Each row was made from one path, in order. Every step used is in the known rows, and no mark comes twice. Write each row's path.
In the rows, 128 means zero.
Known rows
F/R/K/X/W/M/T: [131 167 155 189  87 130 118 133 163 149  86 123 112 105 153 121 176 185
 145 109 139 135 126 110  34 121 105  81 133]
X/W/M/T: [112 149 185 162  99 141 141 159 186 176 143 112 187 134 168 127 114 154
 147 115 127 111 101 122 118 145 122 149 129]
M/W: [ 83  91  99  98 140 132 142 146 134 150 118 128 143 146 138 160 107 114
 112 162 160 125 124 130 169 138 130 185 134]
F/X: [160 110 151 115 129 125 126 147 121 146 179  92 114 150 138 120 110  75
 114 132  90  78 124 152 149 139 120 184 122]
M/W/X: [123  60 150  57 123 136 154 143 123 140 143 152 134 110 122 166  90 135
 104 169 163 132 123 164 170 129  96 179 107]
W/M/T: [170 158 174 167 122 139 167 141 152 167 152 105  90 143 138 126 118 126
 144 138 144 129  93 133 126 156 156 131 112]
F/X/W/M/K/R: [ 82 143 156 164  96 164 101 152 153 119 177  98 165 108 158 144 125 150
 143 102 101 156 154 128 156 152 139 172 137]
F/R/K: [135 116 110 141 124 104 128 123 121 118  50 148  71 163 140 129 169 119
 122 121 122 112 141 144  49 106 128  70 107]
X/F/R/K: [127 137 103 138 158 109 183  30 103 115  63 133 105 158 130 124 137 113
 126 113  93 115 141 131  60  74 147  80 113]
X/K/M: [107 166 118  94 174 124  66 172  86 116 136 122  44 164 141  92 159 153
 140 137 132 117 128 110 141 154 151 102 152]
W/M: [149 158 126 155 128 135 161 134 159 160 154 124 119 139 120 138 106 120
 129 134 141 154 123 125 144 155 159 145 110]
R/K/X/F: [151 124 100 141 158 155 159  58 103 100 128 143  93 118  87  98 170 191
 120 134 145 121 147  88 134 120  94 131 146]
K/M/T: [161 102 166 115 130 128  59 156 107 157 127 121  86 144 144  76 123 121
 149 135 153  90  88 124 127 149 142  94 150]
R/K/X: [157 107 101 141 134 152 112 133 121 109 122 150  70 119  94  98 194 191
 115 139 170 117 150  95 133 149  82 130 141]
D/K/M/W/X/F/R: [117 170 134  87 137  97 110  88  84 107 107 147 129  88 123 136 107  29
 136 132 123 156  88 159 111  91 140  97 126]
F/R: [133 103 117 112 126 116 126 123 141 145  52 123 119 153 132 122 101  73
 122 113 113  79 122 140  60 105 151  79 125]
Y/W: [174  95  90 100 133 128 140 146 101 132 119 116 189 174  95 139 120 106
 109 164 101 107 115 127 160 120 152 142 129]
F/X/W: [110 107 163 117 106 128 103 165 154 153 174  93 202 134 170 127 106 101
 121 113  77  65 127 141 145 130  96 195 136]
M/W/X/K: [104 117 157  47 149 138 154 159 101 112 150 140  79 129 138 168 132 169
 109 174 146 144 131 159 168 134 102 171 115]
Y/W/M/T: [200 157 136 153 115 131 177 147 114 156 153  91 162 165 111 150 121 121
 131 171 110 150  91 135 139 133 178 129 115]
W/X: [189  57 180  62 123 140 140 138 124 129 144 164 117 114 105 123  94 132
 111 136 139  92 120 166 139 128  92 124  99]
F/X/W/M/K: [ 84 137 158 164 108 119 129 163 161 120 200 102 162 131 176 153 126 121
 136 100  90 114 153 142 156 142 112 184 119]
M/W/X/F/R/K/D: [115  98 137  82 132  83 178  66 103 114  87 149 113  98 118 162 114 101
  89 160 130 205 122 176 107  82 111 125  80]
F/X/W/M: [119 153 164 155  98 122 135 166 177 167 202  86 192 124 166 146 100 116
 129 116  80 126 129 142 143 143 117 201 118]
K/M/W/X/F: [118  84 140  57 149 117 117  87  88 147 157 140 145  96 121 133  69 139
 128 164 142 168 114 146 172 106 133 153 127]
K/M: [137  94 117 102 139 121  55 151 114 150 128 136 112 136 128  90 107 118
 136 132 146 114 119 119 146 146 147 111 144]
D/K/M/T: [164 175 162 133 130 120  61 168  96 112 123 131  86 131 132  71 166  37
 157 117 150  91  61 132 131 151 133  92 143]

Write each row's path
[149 196 103 131 157 161 151  74 116  92 127 131 138  96  70  94 137  57
 134 105 135  88  97  91 150 125 108 130 163] | D/K/X/F
[110 137 113 166 129 179 127 124 136  97 124 144  79 118 108 141 129 162
 143 117 171 188 156 113 162 161 182 106 137] | W/M/K/R
[140 131  99 116 149 152 154  40 128 142  80 106 140 102  85  98  81 114
 128 107 118  86 126  90  80  88 133  96 170] | K/X/F/R
[202  88 133  63 130 116 193  59  75 124 100 123 203 131  82 151  71  95
 111 148  58 117 110 166  99  55 151  93 109] | Y/W/X/F/R
[ 61 164 102  85 171 121  77 177  90 124 140 118  59 157 157 130 156 160
 131 164 152 156 131 115 164 150 152 145 158] | X/K/M/W
[110 147 127 150 105 167 114 149 192 168 150 121 196  79 114 114 104 183
 133 111 146 126 133  77 139 150  98 161 161] | K/X/W/M
[118  97 136  79 137 109 196  52  92 117 101 155 117 116 134 176 116 143
 109 161 127 164 139 168 100  76 110 131  93] | M/W/X/F/R/K
[ 66  73 110 126 125 162  84 156 158  78 117 150 157 110 128 112 143 176
 133  83 165  52 167  85 159 139  72 122 179] | M/K/X/W
[143 105 107 133 138 110  66 147  97 115 126 165  61 149 135 100 189 163
 133 140 157 144 143 123 135 149 126 104 121] | R/K/M
[182 149  92 143 123 127 168 145 123 152 151 106 183 159  93 164 111 114
 121 165 100 171 119 130 156 136 181 142 114] | Y/W/M
[113 135 116 166 138 130 155 139 143  96 152 143  81 148 127 149 131 132
 139 109 156 138 158 127 160 155 154 115 117] | W/M/K
[ 92 147 139 152 106 136 138 154 193 169 143 128 211 125 155 140 103 152
 137 109 119 132 130 118 139 145 124 161 120] | X/W/M
[132 138 100 137 152  83 164  41 108 109  48 133 102 141 116 108 131  74
 105 117  98 156 125 138  60  82 147  75 100] | X/F/R/K/D
[158 137  77 157 129 143 145 143 114  96 155 114 144 130  80 157 138 151
 128 144 137 159 149 104 171 138 158 125 143] | Y/W/M/K/X
[177  99 162  84 139 102 136  47  77 116 105 167  97 105 120 116 113 141
 130 122 106 144 134 163  70  76 123  58  99] | W/X/F/R/K/M
[ 61 127 123 162 113 107 113 167 191 106 131 143 175 117 149 135 128 121
 126  93 138 159 144 123 148 149 118 129 111] | X/W/M/K/D
[113  77  96 124 141 159  99 141 122  71 121 148  78 119  96 109 145 151
 131 104 177  67 160  95 164 147  98 109 170] | M/K/X
[ 90 136 157 163 102  91 107 177 171 116 187 101 158 111 167 139 126  82
 115 101  90 150 139 152 152 149 113 178 103] | F/X/W/M/K/D
[107 116 111 146 102 130  90 132 154 125  58 144 137 115 140 114 169 170
 128 101 128 102 150 105  45 110  89  88 143] | F/R/K/X/W
[148 133  81 155 132 121 164 145 108  93 149 121 150 165 104 172 136 125
 128 142 118 154 148 131 170 132 178 122 120] | Y/W/M/K
[120 149 116 178 105 150 118 144 171 133 146 147 145  99 128 121 183 229
 131 119 161 154 154  89 127 152  79 147 136] | R/K/X/W/M
[ 84 138  85 126 157  90 138  43  88 127  75 127 108 139 145 138 132 126
 131 138 119 171 138 129  83  76 164 100 130] | X/F/R/K/M/W
[114 158 115 178  98 128 114 133 169 140  82 136 131 102 137 132 165 183
 135 105 134 155 152 104  42 118 109  90 127] | F/R/K/X/W/M
[134 160 207 165  91 129 141 166 167 176 204  71 174 127 186 134 111 116
 139 122  81 104 103 148 129 145 118 190 122] | F/X/W/M/T
[137 168 112 123 139 118  55 167 105 105 126 149 106 127 117  86 154  36
 146 110 145 113  90 125 147 151 135 105 140] | D/K/M
